Each row was made from one small tree. Brackets hold a mark, then the marks that hang from it, in the order of their numbers. Every link used is in the known rows. Write each row's tree.
Known rows
(z450 z194 z458): [ 1.79  0.04  0.04 -0.02 -0.32  1.46  1.09  0.98 -0.77  2.14 -3.39 -1.26
 -1.88 -0.09 -1.95  0.27  0.61 -0.72 -2.97]
(z194 (z458 z450) z463 z992): [-1.77  1.49 -0.52  1.19  0.19  1.60 -1.32 -0.57  0.33  1.86  0.92 -0.20
 -1.14  1.41 -0.90  0.85  0.37 -0.40 -3.26]
(z458 (z194 z463 z992)): [-1.08  1.79 -0.69  0.20 -0.87  0.11 -0.06 -0.67 -1.48  0.45  1.96  0.16
 -0.31 -0.08  1.25  1.29 -0.03 -1.17 -1.97]
(z450 (z458 (z194 z463 (z992 z732)))): [ 1.78  1.88 -1.18  0.18 -0.16  0.35  0.56 -0.34 -1.55 -0.57  0.03 -0.24
 -1.32  0.20 -0.19  0.93  0.67 -1.20 -4.40]
(z450 (z194 z992)): [-0.70  1.21  1.09  0.75 -2.09  0.37  0.11 -0.13 -0.12  2.78 -0.14 -0.92
 -0.82  0.04 -1.29  1.23  0.17 -1.27  0.49]
(z992 z194 z732): [ 2.01 -0.39 -0.93 -0.44  1.14 -0.64 -0.86 -0.60 -1.78  1.57 -0.71  1.68
 -0.88  0.89  0.24 -0.27  2.94 -1.06 -0.19]
(z458 (z194 z992)): [-1.23  0.92 -0.73  0.83 -2.42 -0.01  0.22 -0.91 -1.76  0.33  1.08  0.21
 -1.18 -0.28 -0.33  1.31  0.06 -1.06 -0.12]
(z458 (z194 (z463 z998) (z992 z732))): [-1.25  1.84 -1.22 -0.07 -0.76  0.20 -0.14 -0.87 -0.70 -2.12  1.74  0.43
  0.11 -0.47  1.72  0.72  1.17 -0.37 -2.77]
(z450 z458): [ 1.75  0.25 -0.76 -0.24  1.21  0.84  0.51  0.14 -1.49  0.77 -1.88 -0.18
 -2.31  0.47 -0.94  0.08 -0.05 -1.16 -1.12]
(z450 (z194 (z992 z732)) z458): [ 1.93  1.63  0.51  0.76 -1.65  0.43  0.50  0.19 -0.24  1.32 -1.73 -1.43
 -1.53  0.41 -2.56  1.16  0.98 -1.46 -2.62]
(z463 (z194 z458) z998): [-2.05 -1.77 -0.14 -0.30  4.02  1.32 -0.28  0.09  1.29 -3.12 -1.87  0.21
 -1.55 -1.44 -1.15 -1.43  0.94  0.05  1.71]
(z998 (z463 (z194 z992))): [-3.72  2.52  0.86 -0.06  2.50 -0.98 -0.34 -0.75  0.04 -0.05  1.48 -0.03
 -1.58 -0.21  0.03  0.68  0.11 -2.51  5.81]
(z463 (z194 z458 (z992 z732)) z998): [-1.86 -0.23  0.36  0.48  2.69  0.44 -0.85 -0.72  1.73 -3.87 -0.29  0.13
 -1.13 -0.99 -1.68 -0.53  1.32 -0.46  1.77]
(z992 (z194 (z458 z450) z463) z732): [ 1.37 -0.50 -1.89 -0.18  1.85  0.91 -1.64 -0.19 -0.98  1.94 -1.30  1.40
 -0.88  1.41 -0.26 -0.64  3.88  0.01 -4.77]
(z450 (z194 z458)): [ 0.45 -1.37  0.19  0.23 -1.30  1.32  0.11  0.34 -0.21  2.39 -2.64 -0.86
 -1.91 -0.34 -2.43 -0.02  1.85  0.43 -2.13]
(z992 z194): [ 0.35 -0.75  0.01 -0.22  2.07 -0.17 -0.61 -0.13 -1.69  3.59 -1.63  1.45
 -0.85  0.78  0.42 -0.34  0.80 -0.99  1.70]
(z998 z463): [-2.70  1.58 -0.24 -0.98  0.94 -0.53 -0.04 -0.77 -1.08  0.94  0.23  0.31
 -1.93  0.41  0.81  0.18  0.86 -1.08  3.48]
(z450 (z458 z194)): [ 1.37 -0.10 -1.59 -0.10 -0.35  1.12  1.07  0.28 -2.07 -0.09 -2.09 -0.06
 -2.22 -0.14 -1.07  0.27  0.45 -0.76 -3.06]
(z463 z998): [-1.99 -0.47 -0.57 -0.81  1.44  0.90 -0.07 -0.40 -0.24 -1.47 -1.08  0.58
 -0.92 -0.41  1.17 -0.72  0.39  0.09  1.50]
(z992 z732): [ 1.75  0.49 -2.02 -0.58 -0.48 -0.13 -0.44 -1.00 -1.48 -1.08  1.05  0.62
 -1.86  0.30  0.27  0.38  2.71 -1.21 -0.97]
(z998 (z463 (z194 (z458 z450) z992))): [-4.35  1.73  0.22  0.44  1.84  0.21 -0.72 -0.51  0.48  0.01  0.51 -0.24
 -2.26  0.09 -1.61  0.36  0.78 -1.51  3.57]

Which tree is each row?
[-2.90 -0.49  1.03  0.62  3.29  0.69 -0.64 -0.30  1.79 -2.61 -0.84 -0.03
 -1.12 -0.99 -1.55 -0.61 -0.07 -0.48  3.05]	(z463 (z194 z458 z992) z998)
[-2.37  1.19 -0.98  1.07 -2.74  2.02 -0.40  0.10 -0.38  2.34 -0.37 -0.87
 -1.25  0.52 -1.47  1.22  0.65 -1.22 -1.86]	(z458 (z450 (z194 z992)))
[-0.11  1.24 -1.40  0.62 -2.95 -0.27  0.03 -1.19 -1.80 -0.96  1.71  0.43
 -1.18 -0.18 -0.41  1.27  1.46 -1.10 -1.31]	(z458 (z194 (z992 z732)))
[ 0.03  2.13 -1.41  0.10 -1.41 -0.23 -0.16 -0.98 -1.56 -0.72  2.59  0.33
 -0.42  0.01  1.12  1.42  1.38 -1.12 -3.11]	(z458 (z194 z463 (z992 z732)))
[-1.51 -1.24 -0.56 -0.19  3.50  1.85 -1.21  0.39 -0.01  2.42 -2.95  1.27
 -0.18  0.85  0.37 -1.36  1.52  0.85 -2.50]	(z992 (z194 (z458 z450) (z463 z998)))
[ 1.55  1.18 -1.17  0.65 -1.55  0.28  0.70 -0.40 -1.77 -0.73 -0.77 -0.20
 -1.92  0.15 -1.51  0.89  0.64 -1.21 -2.95]	(z450 (z458 (z194 (z992 z732))))
[-2.86  2.80  0.24 -0.27  2.09 -1.23 -0.53 -0.83  0.02 -0.96  1.96  0.06
 -1.69 -0.13 -0.06  0.75  1.26 -2.59  4.84]	(z998 (z463 (z194 (z992 z732))))
[-3.26  0.74  0.76  0.23  3.28  0.18 -0.45 -0.36  1.24 -2.80  0.50  0.14
 -0.54 -1.02  0.14  0.00 -0.73 -1.61  4.29]	(z463 (z194 z992) z998)
[-2.79  0.61  0.16 -0.60  3.02 -0.14 -0.21 -0.43  0.02 -0.32 -0.31  0.05
 -2.48 -0.48 -0.98 -0.29  1.33 -1.16  3.67]	(z998 (z463 (z194 z458)))
[-1.03  0.43 -0.97  1.22  0.93  0.84 -1.22 -0.52  0.48 -1.52  1.03 -0.21
 -2.04 -0.12 -2.94  0.62  1.77 -1.75 -0.23]	(z463 (z194 (z458 z450) (z992 z732)))
[-0.61  1.23  0.28  0.27  1.42  0.22 -1.27 -1.19  1.17 -1.54  0.66  0.19
 -0.40  0.56  0.24  0.03  1.59  0.51 -2.31]	(z194 z458 (z463 z998) (z992 z732))
[ 0.64  0.24  0.62  1.01 -2.64  0.39 -0.37 -0.39  0.25  1.54 -0.95 -1.04
 -1.52  0.14 -3.06  0.80  2.18 -0.20 -1.90]	(z450 (z194 z458 (z992 z732)))
[-1.51  0.24 -1.70 -1.00  0.60  1.10  0.37 -0.13 -1.15 -1.37  0.11  0.64
 -0.25 -0.79  2.30 -0.08  0.93  0.28 -2.93]	(z458 (z194 (z463 z998)))
[ 1.18 -0.93 -0.53 -0.71  3.30  0.21 -1.26 -0.35 -0.14  0.48 -2.03  1.63
 -0.22  0.58  0.60 -1.36  3.45  0.81 -2.88]	(z992 (z194 z458 (z463 z998)) z732)
[-1.56  0.51  1.58  0.41  0.23  1.12 -0.39  0.16  1.42  1.54 -1.40 -1.00
 -0.12 -0.16 -0.85  0.23  0.69  0.66 -2.21]	(z450 (z194 z458 (z463 z998) z992))
[-0.43  1.81 -1.36  0.91 -0.44  1.21 -1.69 -0.95  0.20  0.29  1.67 -0.09
 -1.22  1.49 -1.03  0.95  2.11 -0.42 -4.78]	(z194 (z458 z450) z463 (z992 z732))
[-0.81 -0.24  0.29 -0.84  4.28  0.29 -0.79  0.20 -0.62  2.28 -1.54  1.54
  0.60  0.64  2.48 -1.01  0.68 -0.26  0.37]	(z992 (z194 (z463 z998)))
[ 0.91  0.25 -0.80 -1.28  3.50 -0.19 -1.11 -0.26 -0.72  0.37 -0.72  1.79
  0.38  0.59  2.36 -0.86  2.78 -0.35 -1.60]	(z992 (z194 (z463 z998)) z732)
[-0.44 -1.36  0.54 -0.51  4.19  0.70 -0.95  0.20 -0.12  2.47 -2.84  1.36
 -0.10  0.50  0.83 -1.50  1.33  0.81 -0.94]	(z992 (z194 z458 (z463 z998)))
[-0.87 -0.69 -0.37 -0.76  2.98  1.36 -0.66 -0.09  0.61 -0.52 -1.35  0.36
 -0.89  0.08  0.91 -1.01  1.20  1.25 -2.45]	(z194 z458 (z463 z998))
[-2.39  2.38  0.78 -0.07  2.24  0.12 -0.74 -0.75  0.56 -0.17  1.65  0.21
  0.44  0.45  2.43  0.52 -0.95 -0.77  0.75]	(z194 (z463 z998) z992)
[-2.01  0.38 -0.48  1.74 -1.76  1.39 -1.17 -0.82 -0.06  1.61 -0.26 -0.18
 -2.09  1.25 -2.86  0.85  0.21 -0.37 -0.84]	(z194 (z458 z450) z992)
[-0.29 -0.85 -0.72  0.15  2.81  1.42 -1.29  0.24 -0.85  3.91 -2.21  1.20
 -0.69  1.37 -0.03 -0.72  1.68  0.06 -2.90]	(z992 (z194 (z458 z450) z463))
[-2.19  0.99  0.02  0.04  2.82 -0.07 -0.56 -0.60  1.15 -3.98  1.01  0.21
 -0.55 -1.06  0.09 -0.02  0.70 -1.66  3.06]	(z463 (z194 (z992 z732)) z998)
